What can hang from each mark:
topu: dako mukes vupur
tepu: valap
turi: vupur
tezal: gifon
gifon: mobugin tezal
mobugin: gifon mukes tepu
dako: topu
mukes: mobugin topu

Every row comes from one small tree of marks. The marks that hang from a mark follow it in brackets, in alphabetical order. Every link used is in the known rows. Which tree was each row made from?
(in the rows, 128 means zero)
Known rows:
dako(topu(mukes(mobugin) vupur)): [129 167  92 190 193 114 113 150 115 141 188 108 142  90 155 186 112 133
 142 147 169 156 121]
mobugin(mukes(topu) tepu): [193  70 106  96 102 113 128 117 190 127  68 147 145 136  71 129 123 133
 118  97 134 158 126]
tezal(gifon(mobugin(mukes(topu) tepu))): [127  93 102 162 111 142 145 113 135 124  77 129 125 141  82 168 169 142
 143  55 102 131 117]
tezal(gifon(mobugin(mukes(topu(dako))))): [129  91 122 157  84 149 124 107 120  98 127 159 114 148 103 158 166 138
 147  58 110 105 135]
gifon(mobugin tezal): [ 52 161 101 135 138  79 171 113  72 107 131  82 136 128 188 100 170 108
  91 160 141  88 154]
tezal(gifon(mobugin(tepu(valap)))): [ 54 123  82 172  96 125 154 128  99 126  94 126 132 136  99 171 156 141
 130 102  88 128 116]
topu(vupur): [ 94 129 115 134 161 117 106 125 118 121 180 115 151  94 144  96  97 133
  97 177 125 106 117]
mobugin(gifon mukes tepu): [225 142 168 125 144 136 111 133 154 146  86 141 125 125 101 116 117 140
 159 102 118 154 116]
dako(topu(mukes(mobugin(gifon)) vupur)): [156 168 127 196 208 148 104 149 114 139 183 111 130  89 159 180 109 132
 167 138 162 148 119]
mukes(mobugin topu(dako vupur)): [ 90  93 140  70  92 140 105 125 154 139 163 143 122 138 124 100 116 129
 107 143 122  98 140]
tezal(gifon(mobugin(mukes))): [127 133 107 180 118 131 125 111  97 114 133 122 123 132 110 168 163 139
 138  81 114 108 130]
mukes(mobugin(tepu(valap)) topu(vupur)): [ 84  91  86  93 116 146 138 141 160 154  88 101 142 131  91 129 118 133
 105 156 111 129 101]
mobugin(gifon(tezal) tepu): [108 142 158 114 148 145 170 134 131 134  87 119 123 141 161  55  94 124
 135 129 122 134 134]
mobugin(gifon mukes): [234 139 179 135 145 149  80 120 123 108 150 138 113 124 124 116 111 138
 156 118 141 117 135]
turi(vupur): [116 100 121 137 179  88  87 133 110 113 160 142 110 110 109 171 122 119
  90 178 126 135 135]
mukes(mobugin topu): [ 76  93 118  68  98 124 106 123 156 125 135 107 120 146 106 154 122 130
  95 149 133 119 149]
dako(topu(vupur)): [138 134  88 165 189 116  88 145 126 118 175 119 145  87 151 114  97 144
 143 179 158 116 135]
mukes(mobugin): [ 74 175 113  95 110  80 107 142 111 159 166  99 132 129 133 146 115 132
  84 180 125 123 150]
tepu(valap): [ 78 115  77 125  75 103 112 125  93  90 149 146 141 131 123 136 101 139
  99 193 135 122 128]
topu(mukes(mobugin(gifon)) vupur): [112 173 162 171 189 152 127 132 110 143 188  98 130 105 150 174 117 115
 126 129 131 146  97]
mukes(mobugin(gifon) topu(dako)): [115  98 187  58  75 159  90 125 162 120 149 162  87 158 124 124 119 132
 142 117 114 112 156]
dako(topu): [131 130  84 146 151  94  85 146 127 113 166 137 134 105 144 141  99 146
 139 170 162 134 159]

Write each row's tree:
[105  96 175  50  76 153 114 141 184 153  97 161  95 160 108 124 120 133
 140 105  96 143 143] -> mukes(mobugin(gifon tepu) topu(dako))
[124 133  82 183  97 132 153 125  97 131  86 128 135 137  89 170 164 144
 142  83 101 131 109] -> tezal(gifon(mobugin(mukes tepu(valap))))
[208  68 135 102 101 136  96 106 161  95 154 174 136 130 106  87 114 134
 125 109 144 108 132] -> mobugin(mukes(topu(dako vupur)))
[ 87 160 142 137 104 109 136 133 113 150 210 164 142 119 152 149 121 114
 104 128 127 153 118] -> topu(dako mukes(mobugin) vupur)
[ 85  95 128  62  90 127 132 139 180 169 112 145 130 138 104  96 119 130
 109 132 102 133 128] -> mukes(mobugin(tepu) topu(dako vupur))
[225 149 174 137 153 160 132 114 103 100 139 122 113 138 169  59 106 125
 152 117 168  91 145] -> mobugin(gifon(tezal) mukes)
[ 97 165 171 113  74 110 141 144 134 156 152 188 115 145 136 177 128 114
 129  92 113 193 129] -> topu(dako mukes(mobugin(gifon tepu)))
[141 168 104 146 139  78 167 109  78 114 120  83 136 128 169  94 182 107
 106 140 156  84 150] -> gifon(mobugin(mukes) tezal)
[143 151  77 145 107  65 133 130 113 145  71 116 148 111  91 172 191 128
 121 146 105 146 111] -> gifon(mobugin(mukes tepu(valap)))
[ 94 182 126 109 117 133 168 152  97 169  92  97 122 156 151  93 112 128
 128 165 124 127 129] -> mukes(mobugin(gifon(tezal) tepu(valap)))
[146 158  99 131 131  55 127 129 127 159  80 104 148 106  96 164 193 125
 115 129 104 145 120] -> gifon(mobugin(mukes tepu))
[138 134  91 199 194 120 114 140 122 107 185 132 150  86 155 173 102 134
 144 140 169 159 119] -> dako(topu(mukes vupur))
[100 107 154  76 130 169 158 135 160 145  74  99 109 161 135  96 115 121
 128 118 127 124 143] -> mukes(mobugin(gifon(tezal) tepu) topu)
[ 93 127 143 148 107 116 134 120 123 104 211 192 145 115 152 134 109 115
 110 116 127 153 115] -> topu(dako mukes vupur)
[106 100 162  72 122 159 118 136 180 152  81 110 105 145 101 145 121 135
 132 116 101 144 129] -> mukes(mobugin(gifon tepu) topu)
[143 114 117 115 106 104 165  99 109  94 110 119 124 144 161  81 185 106
 115 113 154  82 160] -> gifon(mobugin(mukes(topu(dako))) tezal)
[122 100 191  77 117 184  91 128 157 133 159 146 100 141 134  95 113 134
 147 123 112  96 133] -> mukes(mobugin(gifon) topu(dako vupur))
[ 46 156  68 138 112  77 206 129  79 131  69  90 149 133 159  99 171 112
  95 168 124 116 133] -> gifon(mobugin(tepu(valap)) tezal)
[ 82 165  95 166 146 117 162 142 111 163 142 105 158 109 123 180 120 117
 101 145 129 176  83] -> topu(mukes(mobugin(tepu(valap))) vupur)
[248  75 200 113 132 196  79 107 163  91 149 174 106 133 117  81 113 134
 171  84 133  98 125] -> mobugin(gifon mukes(topu(dako vupur)))
[244  81 186 130 173 200  84 106 163  89 134 137 112 117 111 104 113 136
 167  95 140  96 113] -> mobugin(gifon mukes(topu(vupur)))
[105 181 158 171 193 161 158 130  93 135 183  91 133 116 178 134 112 108
 120 127 149 132 102] -> topu(mukes(mobugin(gifon(tezal))) vupur)
[ 48 163  89 127 136  70 200 126  97 142  79  83 147 127 170  95 173 107
  92 155 121 119 142] -> gifon(mobugin(tepu) tezal)
[118 128 136 126 111 143 125 144 132 124  85 148 127 133 113 123 102 140
 151 148  99 156 111] -> mobugin(gifon tepu(valap))
[237  77 172 108 135 172 107 122 190 122  61 148 115 135  84 119 120 135
 165  73 120 150 114] -> mobugin(gifon mukes(topu) tepu)
[220 144 132 142 122 160 172 129 113 128  62 133 132 152 136  62 108 128
 157 119 151 126 115] -> mobugin(gifon(tezal) mukes tepu(valap))
